What can hang from each mark
vebi: gupa
ruvu: leme vebi zukez
leme: gupa ruvu
gupa: leme vebi
zukez: nikop ruvu zele
zele: zukez

Known rows, with every way that one mark hangs from another
(vebi gupa): [ -3.5  -3.4   1.0  -6.1  -5.9   1.0   1.7  -9.2   2.3  -3.5 -13.1   2.9
   1.5   6.8   6.7  -2.0   5.3  -8.2  -2.6]
(ruvu leme vebi (zukez nikop zele)): [ -3.1   8.5 -65.3  -7.0  10.9   4.0 -10.2   7.8 -20.9  -3.6 -36.6   6.6
  20.8   7.0   9.1   4.1  -1.2  -1.2  -7.1]
(zukez ruvu zele): [ -3.0  14.9 -22.4   0.9  -4.1   1.0  19.1   4.0 -10.2  -0.8  -9.4  22.0
 -10.0  16.5   0.8 -20.4  -2.6   6.0  13.7]
(gupa (leme ruvu) vebi): [-10.8 -10.1 -14.5   9.1 -13.9  -3.9 -10.8  -3.8 -13.7   6.3   1.1   1.4
   7.1  -8.5   6.3   6.8  -1.2  -7.3   0.2]
(gupa vebi): [-4.6 -5.9 -7.5  5.5  0.6 -2.9  2.3 -5.7 -0.5  2.9  0.1  1.8  8.2 -6.1
  5.1 -2.5 -9.5 -1.7 -1.5]
(gupa (leme ruvu)): [ -4.9  -4.0  -8.2   3.1 -13.5  -1.2 -14.6   0.5 -13.1   4.1   2.0  -0.6
  -1.4  -2.5   0.6   9.9   6.8  -5.6   2.4]
(leme gupa (ruvu (zukez zele))): [ -1.2   9.9   4.0 -28.3 -17.6  -5.2 -12.4   3.6  -8.1   0.5 -31.1  12.9
  13.6  23.7   7.3  10.3  13.1  -8.3   4.8]
(zele (zukez ruvu)): [ -5.3   8.7   0.1  -4.9   2.1  -4.1  -8.4  -4.6  -4.9  -3.3   3.5   6.2
 -11.6   3.2   3.3  -2.6 -20.8  -1.4  12.2]
(gupa (leme (ruvu vebi (zukez zele)))): [-11.6   4.3 -38.4   6.8  -6.3  -2.3 -24.9  -0.1 -15.6  -0.8 -31.4  11.4
  18.9   1.1  10.4  14.3   5.9  -0.7  -3.2]
(zele (zukez nikop)): [  4.9   2.9  -1.5 -14.1   0.2  -4.0 -17.1   1.3  -8.4  -7.6  -1.9  -4.9
  -2.5   3.9   9.4   3.0  -8.9 -12.1   9.0]
(zele (zukez nikop ruvu)): [  6.1  11.4 -11.8  -8.6   1.0  -2.6 -10.3   4.9 -14.4  -3.7   0.9   8.7
 -13.4  12.1   8.8  -6.0 -19.8  -5.4  17.5]
(ruvu leme (zukez zele)): [-10.3   7.3 -38.5  -8.9   8.3   4.4   2.0   0.0 -11.6  -4.1 -23.9   2.0
  12.5   5.4   1.8   3.2   5.8  -0.6  -6.5]
(zukez ruvu): [  1.9   8.4  -9.3   3.7   1.8   0.7   6.2   3.3  -6.4   3.9   2.8  13.7
 -10.7   8.6  -0.8  -9.3 -13.2   5.8   8.5]
(zele (zukez nikop (ruvu (leme gupa)))): [  0.2   8.6 -26.1 -34.3  -3.6  -3.7 -10.6  13.0 -23.5  -1.6  -0.2   5.2
  -9.2  16.9   1.4  -2.3 -16.5 -19.1   7.5]
(vebi (gupa leme)): [ -8.4  -7.9 -14.0   4.4  -5.8   2.1  -3.3  -3.7  -6.8  -5.0  -2.7  -4.2
  -0.1   0.4   6.3  -1.8   8.8 -16.6  -5.5]
(zukez (ruvu leme)): [ -6.4   5.7 -34.6  -2.0   5.6   4.1   8.7   3.0 -14.4   5.1   0.9  10.4
 -10.6   3.8  -6.3  -5.1 -12.0   3.9   0.5]
(leme ruvu): [ -1.0   0.3   6.0  -6.0 -13.2  -2.3 -10.0  -4.3  -4.5   6.0 -10.4   7.4
   0.9   3.2   0.8  11.6   4.5   2.8   5.5]
(ruvu leme): [ -8.5  -2.1 -24.3  -5.9   4.3   3.6   2.2  -1.4  -8.3   1.3  -1.7  -4.1
   1.5  -5.2  -6.3   3.3   0.9  -1.3  -8.1]
(leme (ruvu vebi)): [ -4.3  -1.1  -8.6   0.1  -9.8  -4.6 -21.0  -6.4  -3.7   6.4 -21.4  12.8
  10.6  -3.0   3.2  15.2  -1.5   6.6  -1.9]
(ruvu zukez): [  2.0   3.3  -0.9  -0.3  10.0   1.0 -12.4  -1.1   0.9  -0.9  -9.5  -2.5
   8.6   2.3   7.3  10.7  -4.3  -0.6  -3.4]
(gupa leme vebi): [-10.2  -9.3 -22.9  15.2   0.1  -1.8  -0.9  -0.1  -9.9   0.8  12.3  -5.6
   6.5 -11.9   5.2  -3.8  -7.3 -10.4  -5.1]

Rows
[ -9.6   0.4 -29.8 -15.9  -2.5  -2.7   8.9   5.5 -15.6   8.8   1.7  11.2
   0.8   7.0  -1.5  -8.7 -16.9  -8.9  -3.9] => (zukez (ruvu (leme (gupa vebi))))
[-14.6  -7.3 -38.8  -5.2   2.4   2.7  -7.7 -11.7  -5.3  -1.3 -27.0   4.2
  12.1  -5.6   3.7   7.9  -0.5  -6.0 -17.1] => (ruvu leme (vebi gupa))
[ -8.8  -6.5 -16.5   9.2  -3.7  -3.4 -23.6  -5.7 -12.6   5.7  -7.9  -2.0
  15.9  -6.4  13.1  17.3  -7.6  -8.4  -2.8] => (gupa (leme (ruvu zukez)) vebi)
[ -4.4   9.8  -6.4  -7.9  -9.7  -1.5 -11.4  -4.9  -7.2   0.1 -31.8  12.0
  11.1  13.3   9.3   9.8   9.5   3.4   7.9] => (leme (ruvu (zukez zele)))
[ -4.3  -1.3 -13.7   0.6   7.5   0.4 -20.5 -12.6   3.8  -3.2 -34.6   4.4
  20.3   0.8  15.8  13.5  -5.5  -5.0 -13.1] => (ruvu (vebi gupa) zukez)
[ -9.6  -0.2 -39.1  14.8  -0.9   0.6  -7.3  -2.1 -11.8   0.1 -10.4  14.7
  -1.5   1.9   8.1  -6.7 -10.4  -7.3  -4.0] => (zukez (ruvu (vebi (gupa leme))))
[  2.1  14.5 -48.0 -29.4 -10.1   1.2  16.5  21.5 -28.7   0.9 -12.2  19.1
  -8.1  31.1  -2.3 -19.9   1.4 -10.9   9.1] => (zukez nikop (ruvu (leme gupa)) zele)
[-14.0   5.6 -52.0  12.1  -6.9   1.3   6.9  -0.1 -16.5  -5.7 -22.9  23.0
   0.4  10.3   9.1 -17.3  -0.9  -6.7   0.6] => (zukez (ruvu (vebi (gupa leme))) zele)
[  4.3  10.8 -31.7  -7.0  -6.5  -2.1 -22.6   3.6 -15.9   0.7 -44.9  19.1
  18.1  15.5  15.9  11.2   2.2   2.6   6.3] => (leme (ruvu vebi (zukez nikop zele)))
[-11.2   1.9 -21.2  -4.9 -14.8   0.2 -13.4  -7.7 -14.4  -5.2 -34.2   7.3
  12.0  14.2  15.1   8.1  18.1 -13.9   1.9] => (vebi (gupa (leme (ruvu (zukez zele)))))
[ -6.4   3.6  -3.5 -21.8 -18.4  -7.7 -10.5  -1.5  -8.6   3.3 -30.8  14.5
  22.4  17.8  13.4   7.2   4.0 -10.3   2.8] => (leme (gupa vebi) (ruvu (zukez zele)))
[ -2.3  -1.3   1.9 -18.9 -18.8  -8.4 -24.6   2.6  -3.9   7.2 -20.9  13.8
  13.4   6.4   2.2  15.5   0.8  -5.5  -3.8] => (leme gupa (ruvu vebi))
[ -8.1   7.7 -16.1   1.7   5.6  -5.6 -19.8  -6.4  -4.0  -2.4  -8.0  12.1
  -1.5  -4.5   6.7   2.8 -27.0   2.7   4.8] => (zele (zukez (ruvu vebi)))
[  7.3  11.8 -18.1 -13.3 -10.7  -0.3 -11.0   4.8 -16.7   0.2 -33.2  13.4
   8.5  22.4  14.5   7.1   8.5  -1.0  13.4] => (leme (ruvu (zukez nikop zele)))
[-13.0  -0.4 -29.1   5.9  -9.5  -3.0 -10.9  -3.7 -17.5   0.8 -19.6   6.6
  17.4   1.8  13.9   6.3   2.5  -6.8   2.0] => (gupa (leme (ruvu (zukez zele))) vebi)
[ -0.4  14.4 -58.4  -9.3  -1.6   5.5  20.3  12.9 -28.2   0.4 -13.6  18.6
 -10.6  20.9  -0.3 -19.9  -2.5  -0.1  11.8] => (zukez nikop (ruvu leme) zele)
[ -9.0  -5.4 -31.2  10.3   7.7   1.3 -26.2  -6.6  -4.6  -5.2 -22.4  -2.8
  19.2  -4.5  14.2  13.4  -4.3 -13.6 -16.3] => (ruvu (vebi (gupa leme)) zukez)
[  2.2  -4.2 -27.6   4.2  -4.4  -2.4 -25.2   3.2 -22.3   6.1 -10.0  -0.6
  13.7   2.0  18.3  14.3  -8.2 -12.2   3.8] => (gupa (leme (ruvu (zukez nikop))) vebi)
[  1.9  -2.2 -32.8 -24.0   5.0  -1.2 -12.6  10.7 -18.1   3.6 -12.3  -4.4
  19.2   9.0  10.3   7.4 -10.4 -19.0  -9.7] => (ruvu (leme (gupa vebi)) (zukez nikop))
[  8.2  -0.4  -1.5 -24.1 -13.3  -6.9 -24.7   6.7 -14.2   8.2 -20.0   7.6
  18.3  17.4  17.6  14.2  -6.8 -15.6   3.9] => (leme (gupa vebi) (ruvu (zukez nikop)))
[  1.0   7.2 -60.1  -1.1   8.1   3.8  -3.2  10.8 -22.8   6.6 -11.8  15.9
  -2.4   5.7   0.9  -4.3 -19.4   3.0  -0.2] => (zukez nikop (ruvu leme vebi))
[  0.0   2.2   0.8 -18.5  -8.4  -7.2 -36.3   0.9  -2.9   6.7 -31.1  10.0
  20.4   8.0   8.1  26.1  -2.3  -5.8  -7.4] => (leme gupa (ruvu vebi zukez))
[  8.6  11.5 -24.2  -7.3   2.2   1.7  -1.1   9.6 -12.8  -5.6 -22.4   6.3
   8.1  18.6  13.3  -4.2   4.3  -3.6   7.7] => (ruvu (zukez nikop zele))
[  8.0  16.6 -33.6  -4.7  -5.4   1.5  18.3  13.5 -20.3  -1.2 -11.0  23.0
 -12.0  25.8   6.5 -23.3  -3.5   1.9  19.5] => (zukez nikop ruvu zele)
[-13.4   6.5 -54.3  -3.1  11.1   2.6  -8.3  -1.8 -10.7  -3.4 -34.7   6.6
  21.8  -2.4   3.7   8.8  -1.2   3.6 -13.3] => (ruvu leme vebi (zukez zele))
